Each row was made from one path, in order. Every step used is in the known rows, and no mark comes twice. Write each row's path.
In the rows, zero is written as 128.
Known rows
f s t y: [143 100 119  95 195 139 132 128  70 146 105 132 145 170 133 139 137  66
 135 154 128 122 124 107]
t s f: [132  89 132 142 197 179 114  76  74 170 108 134 144 155 137 125 118 108
 141 130 129 129 116  95]
m f s: [134  89 162 138 206 155 127 125  71 158 125 140 147 139 134 141 102  85
 144 151 138 135 125 103]
t y x a u: [111 141 133 114 151 108  96 115 120 145  73  77 131 163 117 146 115 126
 177 147 103 159 137  77]
a u y f s t m: [126  95 109  93 192 138 115 177  88 132 100 131 142 186 131 151 135 110
 145 123 150 101 104  97]
y p m: [131 118 125  99 172 119 169 162  65 159 119 117 171 140  96 141  90 102
 177 101 129 152 117  52]
p y f: [124 118 123 110 164 144 175 157  67 151 112 131 155 159 133 154  82  87
 171  96 124 146 102  69]
t m p y x a: [107 133 146 105 157 112 149 139  85 153 129 109 160 144 111 151  94  91
 184 122 110 152 145  77]
y x a u: [112 141 141 122 159 105  90 110 124 140  79  77 124 158 115 146 118 135
 180 143 107 158 134  74]
y x: [114 104 140 114 198 116 144 120  97 151 106 119 135 146 106 126 121 110
 152 129 141 148 134  95]
a u y p m f s t: [136  98 148  99 226 152 126 150  82 128 117 148 126 165 126 147 120  79
 150 128 136 118 104  95]
a u y: [101 145 110 120 201 140 120 154 118 181  71  89 102 175 113 137 106 172
 195 123 123 139 126  84]
y p m f: [127 110 131  96 163 151 173 165  74 168 114 149 188 151  91 146  75  91
 162 104 117 145 107  73]
m p: [116 128 134 117 193 136 150 138  84 174 109 116 131 156 120 132 115  95
 161 129 122 161 144  77]
a u: [127 135 118 122 168 119  95 119 117 155  63  85 119 171 119 142 131 143
 172 137 118 153 124  71]
s f: [132 112 135 129 186 163 115  91  70 150 126 125 133 154 132 123 112 114
 148 136 114 120  94  83]
x a u: [121 149 131 125 152 109  84 109 120 144  78  73 127 162 117 150 119 141
 186 144 102 153 130  70]
f s t m p y: [132 119 124  94 181 148 172 176  55 173 119 142 148 168 134 158 108  63
 173 101 126 146 137  63]
a u y f: [ 98 127 118 119 187 147 142 165 104 153  85 105 121 170 130 144  84 140
 176 112 127 139 101  84]
p m f s t: [152  84 151 106 221 146 120 134  70 128 131 164 137 156 124 149 132  66
 140 133 140 107 107  98]
x y f s t m p: [120 110 122  99 185 144 144 175  71 143 117 136 151 168 136 142 123  70
 145 125 137 136 124  83]
u y p: [ 98 140 119 101 206 138 179 155  92 158 109  94 137 160 106 122  93 130
 176 116 132 156 111  89]
f s: [137  95 158 144 215 133 115 114  69 152 125 116 130 134 142 136 120  98
 152 156 146 136 133  96]
f s t: [151  92 148 114 232 133 109 113  77 120 128 142 117 158 133 141 152  77
 139 145 146 110 113 104]
u a: [132 129 110 106 200 101 123 115  77 153 117  74 135 156 112 157 136 142
 175 111 133 127 119 106]

Which path is each row?
[124 112 126  81 190 146 175 143  73 133 111 124 165 168 122 128 109  60
 134 138 126 150 106 101] : m f s t y p
[121  90 139  96 205 126 145 127  83 141 106 134 138 157 122 129 129  70
 132 144 140 136 134 109] : f s t y x
[125 115 124  84 194 135 170 137  72 131 112 112 156 165 125 126 118  66
 138 140 130 151 111  98] : f s t y p
[109 148 142 116 157 113 110 126 114 150  81  83 123 160 121 151 107 117
 188 131 101 170 143  62] : m p y x a u
[127  88 150 133 198 146 137 135  60 144 119 123 145 142 158 140  97  74
 140 153 141 138 120  99] : t y f s
[130 118 115  89 161 124 177 168  60 165 111 117 181 147 100 140  87  91
 172 107 122 154 120  56] : t y p m
[116 100 145  95 201 134 171 160  71 155 119 145 137 155 126 143 111  63
 156 109 141 151 143  80] : f s t m p y x
[122  99 159 127 205 158 139 159  71 164 115 132 146 141 131 145  79  95
 164 134 134 144 122  84] : a u y p m f s
[118 110 159 104 171 120 132 128  81 138 132 126 165 138 111 150  94  71
 163 144 110 135 135  96] : p m f s t y x a
[122 106 127  97 197 139 140 166  76 155 116 135 140 171 129 141 133  78
 143 128 138 134 135  85] : f s t m p
[149  87 151 109 226 148 116 122  77 124 127 158 131 161 129 144 140  69
 134 142 140 109 107 110] : m f s t
[120 113 119  93 168 150 181 181  64 146 114 145 155 172 138 158  89  66
 161  90 125 142 105  68] : s t m p y f
[115 117 119 100 159 150 185 182  64 158 111 135 160 166 137 156  79  76
 167  91 124 151 111  65] : t m p y f
[144  94 122  89 186 148 142 145  62 154 107 149 161 168 126 146 120  57
 138 143 123 120 121 100] : p m f s t y
[126  97 162 136 204 152 153 149  53 149 131 131 135 137 162 149  86  64
 157 130 140 150 125  81] : m p y f s
[107 113 124  97 199 149 139 186  86 154 101 128 127 181 138 145 118  91
 152 121 135 136 127  83] : a u y f s t m p
[149  96 146 102 212 148 131 139  67 118 133 158 150 152 124 144 126  58
 143 132 138 118 101  95] : x y p m f s t
[133 129 116 102 158 121 166 164  62 153 119 115 183 134  97 139  90 100
 185 103 127 155 114  49] : x y p m
[137  84 113  93 188 133 123 164  76 126 116 141 158 177 129 149 141  91
 133 126 153  99 103  99] : y f s t m
[133  97 109  84 166 154 141 163  89 154 105 162 181 184  98 150 120  95
 137 116 127 108 100 103] : s t m f
[125 102 109  95 153 153 147 163  88 171 101 149 188 175  97 147 104 109
 145 118 125 122 108  97] : t m f
[138  93 149  99 232 153 138 150  73 130 131 157 133 159 123 145 118  72
 147 127 140 113 104 100] : u y p m f s t
